Every row comes from one small tree of marks. The marks that hang from a mark follow it in brackets, in the order of their numbers. Every link used is in the known rows. Which tree was each row made from?
Known rows:
z_380{z_163 z_508}: [ 10   0  -2  -3  -1   2  -5   2 -12 -12   5   5  -2  -4 -17  -2   2  -6
   2  -1   0  -8]
z_163{z_743{z_658{z_380} z_909{z_120}}}: [-10  -2  12  -6   7   4   0 -15   9   7  13  13   1  31  42  -7  -1   7
   1  -5  -5   9]
z_120{z_909{z_743{z_163 z_658{z_380}}}}: [  1   7  13  -4   5   0   9 -17   7  -2  22  -2   8  10  57   0 -17  17
   0  -6   5  -2]
z_658{z_380{z_508} z_743{z_163 z_909}}: [ -3   3   8  -7   2   8   1 -21 -12  -1  10   3  -6  20  17  -2   8 -11
   1  -3   0 -26]
z_163{z_743{z_658 z_909{z_120}}}: [-13  -7  11  -4   4  -4   1  -7   5  11   9  17  -1  23  32  -7   0   4
   1  -7  -4  16]
z_658{z_380{z_508}}: [  7   4   2   1   1  14  -4  -7   3 -13  -2  -4   0   5   2  -4  -1  -2
  -2  -1   0 -13]
z_508{z_380{z_163{z_743{z_658}}} z_800}: [  8  -5  -4  -3   5  -4  -5  -9 -11 -20   9  14  -4   8  -4   0  -4   2
   3  -6  10  -3]
z_163{z_743{z_658{z_380} z_909}}: [ -7  -2   8  -5   6   6  -2 -20   1   2  12   2  -1  27  31 -10  -6   8
   2  -6   0   5]
z_380{z_658}: [-4 -1  0  2  1 -8  4 -3 -2  0  4  8 -4  9  9 -7  1 -5  1  0  4 -5]
z_508{z_380{z_163{z_743}} z_800}: [  6  -6  -5  -3   3  -5  -4  -2 -14 -20   6  14  -6   3  -7   3   2  -4
   4  -1   3  -7]
z_658{z_380 z_743{z_163}}: [ -1   7   3  -7   4   2   7 -21  -8   0  18   3  -3  18  25   4   6  -5
   1   2   3 -21]
z_120{z_909{z_743}}: [ -2  -3   7   0   0  -7   7   2   6   5   3  -2   5  -3  35  -4 -15  12
   2   3   1   6]
z_743{z_163}: [-1  2  3 -2  1 -2  4 -4 -7 -3 13  3 -1  2  9  7  4 -3  0 -6 -2 -6]
z_909{z_120 z_743{z_163 z_658}}: [ -1   6  13  -3   2  -2  10  -8   6   7  18  11   6   4  45   7  -6  10
  -2 -12   2   4]
z_743{z_909}: [-6 -2  4 -3 -1  0 -3  0 -3  7  0  0 -1  4 -1 -3  1 -2  1 -2 -4  1]
z_909{z_743}: [  2   1   4  -1  -2   1   4  -3   1   5   2  -3   3  -6  22  -1 -10   8
   1  -2   3   1]
z_743{z_163 z_658{z_380} z_909{z_120}}: [ -7   8  14  -8   6   5   1 -14   6   4  20  10   4  22  32   4   4   2
  -2 -10  -5  -4]
z_658{z_380 z_743}: [  1   4   0  -6   3   4   3 -18  -1   3   4  -1  -2  16  16  -3   1  -2
   1   8   5 -15]
z_380{z_163{z_743} z_508{z_800} z_658}: [ -1  -9  -5   0   1  -9  -2  -7 -17 -22   5  21 -11   9  -3  -9  12 -18
   5   3   2 -15]
z_508{z_380{z_163{z_743{z_909}}} z_800}: [  0  -9  -1  -5   3  -5  -7  -3 -17 -12   6  14  -7   8  -9   0   3  -7
   5  -3  -1  -6]
z_120{z_909{z_743{z_163 z_658}}}: [ -2   1  11  -2   2  -8  10  -9   3   2  18   2   6   4  46   0 -16  14
   1  -8   5   5]
z_743{z_163 z_909}: [ -7   0   7  -5   0  -2   1  -4 -10   4  13   3  -2   6   8   4   6  -5
   1  -8  -6  -6]
z_120{z_909{z_743{z_658{z_380{z_163}}}}}: [  9   6   7  -8   5  -2   3 -13   4  -3  20   0   8   5  40  -6 -20  19
   4   1   6   2]
z_658{z_380{z_163{z_743} z_508}}: [  8  -2   1  -5   4   7  -4 -10 -12 -17  14   6  -5  14  12  -6   0  -2
   3   1  -1  -9]

Write each row's tree:
[  7   8   7  -3   2  10   3 -18   9   0   9  -7   7   5  35  -3 -16  18
  -1  -5   9  -1] : z_909{z_743{z_658{z_380}}}
[ 13   9   4  -9   3   6   1 -17  -2  -3  20  -2   6   2  27  -2 -14  15
   2  -4   9  -3] : z_909{z_743{z_658{z_380{z_163}}}}
[ -5   5  11  -6   5   8  -3 -11  13   8   7   7   5  19  23  -3   0   6
  -2  -4  -4   3] : z_743{z_658{z_380} z_909{z_120}}
[-14  -1  10  -8   2  -8   7  -8  -6  17  14  17  -4  20  25   4  13 -11
   2  -1  -6  -9] : z_658{z_743{z_163 z_909{z_120}}}
[-10  -7   6  -3   3  -2  -1 -12  -4   7   8   6  -3  20  21 -10  -6   5
   2  -8   1  11] : z_163{z_743{z_658 z_909}}
[  1  -2  -4   5   1  -6  -1  -2  -1 -16  -7  12  -5   4  -9  -2   2  -9
   0  -2   9 -16] : z_508{z_380{z_658} z_800}
[-16  -4   6  -4   2 -14   7  -8  -1  20   5  23  -6  27  25 -10   8 -12
   4   4   0  -8] : z_380{z_658{z_743{z_909{z_120}}}}
[ -3  -1  10  -2   1  -9  11  -2  -1   2  15   1   4  -1  44   3 -10   8
   2  -3  -1   0] : z_120{z_909{z_743{z_163}}}
[-11   5  12 -11   5   0   6 -16  -2  12  18  13  -2  26  36   4  12  -8
   1   1  -6 -17] : z_658{z_380 z_743{z_163 z_909{z_120}}}
[ -7   4   8 -11   3   2   4 -21 -11   7  17   3  -4  23  25   1   8  -7
   2   0  -1 -21] : z_658{z_380 z_743{z_163 z_909}}
[  4  -2  -8  -4   2 -14   1 -10 -16 -12   5  21 -10  11 -11  -3   6 -15
   6   6  14 -26] : z_508{z_380{z_163 z_658{z_743}} z_800}
[ -2  -4  -3   6  -2  -2  -2  -5  -2 -18 -12  11  -6   0 -13  -6  11 -18
  -1   2   4 -19] : z_380{z_508{z_800} z_658}
[-13  -8   6  -7   4 -18   3  -1 -10   8  22  30  -8  26  29 -10   7  -8
   7  -1  -7   4] : z_380{z_163{z_743{z_909{z_120}}} z_658}
[-11   1  12  -5   2  -4   3   2   0   9  14  14   0  10  19   6  10  -7
   0  -7 -11  -2] : z_743{z_163 z_909{z_120}}
[ -4  -1   2   0   0  -8   9 -15 -15  -4  11  16 -10  19  16  -6   8 -17
   2  -3   9 -25] : z_380{z_508 z_658{z_743{z_163}}}
[-10   2  13  -5   3  -3   3  -6   2   9  16  14   2  14  21   4   4   0
  -1 -13  -5   3] : z_743{z_163 z_658 z_909{z_120}}
[  8  -2  -5  -2  -2   2  -9  -1 -11 -21  -4   7  -3 -12 -30   2  12 -14
   1   4  -1 -16] : z_380{z_163 z_508{z_800}}
[ 12   5  -2  -4   3  11 -10 -16  -3 -26   2   3   1  -1 -16  -1   6  -6
  -1   0   5 -18] : z_743{z_658{z_380{z_163 z_508{z_800}}}}
[ -2  -8   2  -5   4 -14   0  -3 -19  -3  19  21 -11  24  13 -12  -7  -3
   8  -8   5  -3] : z_508{z_380{z_163{z_743{z_909}} z_658}}
[-12  -3   7  -7   1  -6   3  -4   1  20   1  15  -2  17  17  -3   8  -7
   2   5  -4  -3] : z_658{z_743{z_909{z_120}}}
[ -6  -2   9 -11   6  -1  -2  -7  -5   4  22  17  -2  23  30  -3   6  -1
   5   2 -12   2] : z_658{z_380{z_163{z_743{z_909{z_120}}}}}
[  3  -8  -4  -2   1  -1  -6  -5 -15 -22   1  13  -7   0 -11  -2  11 -13
   3   3  -2 -10] : z_380{z_163{z_743} z_508{z_800}}
[ 11   0  -6  -3   1  -2  -7   3 -10 -19   0   8  -2  -8 -25   7   3  -6
   2   0   4 -13] : z_508{z_380{z_163} z_800}
[  9   9  11  -2   2  14   4 -21   0 -11  14  -3   4   5  37   0 -11  10
  -3 -14   9 -13] : z_909{z_743{z_163 z_658{z_380{z_508}}}}
[  3   5   8  -3   0  -1   8 -13  -3   2  18   1   4   0  34   4 -11  11
  -1 -13   8   0] : z_909{z_743{z_163 z_658}}
[  0  -1  -5  -7   1 -16   6 -11 -17   5  16  17  -8  16   6  -8   5 -11
   7   7   9 -15] : z_380{z_163 z_658{z_743}}
[  1   7   9 -11   5   3  -5 -10   3   4  18  12   4  16  14  -2   1   4
   2  -3  -4   0] : z_743{z_658{z_380{z_163}} z_909{z_120}}
[ -4  -6  -5   3  -1  -6   1 -14  -7 -10 -11  14 -10  10  -6  -9  13 -22
   1   8   9 -26] : z_380{z_508{z_800} z_658{z_743}}
[-10  -1   6  -8   1  -6   5 -13 -15  12  14   7  -6  16  14   2   8 -10
   3  -2   0 -14] : z_658{z_743{z_163 z_909}}
[  1  -2  -2   1   3 -10   6  -9  -7   1   3  14  -9  21  11  -8  -6  -5
   3  -1  16 -15] : z_508{z_380{z_658{z_743}}}
[ -6  -3  -1   1   0  -8   5 -17 -14 -13   1  18 -11  12   3  -2  18 -26
   1   2   7 -33] : z_380{z_508{z_800} z_658{z_743{z_163}}}
[  2  -3   1   2   4  13  -5 -22   3 -23  -4   4  -2  14  11  -6   3  -3
  -2  -1   4 -11] : z_163{z_743{z_658{z_380{z_508{z_800}}}}}
[ -1   1   1  -2   3 -12  11 -12 -14  -2  16  17 -10  22  20  -1  -2  -8
   3  -7  15 -22] : z_508{z_380{z_658{z_743{z_163}}}}
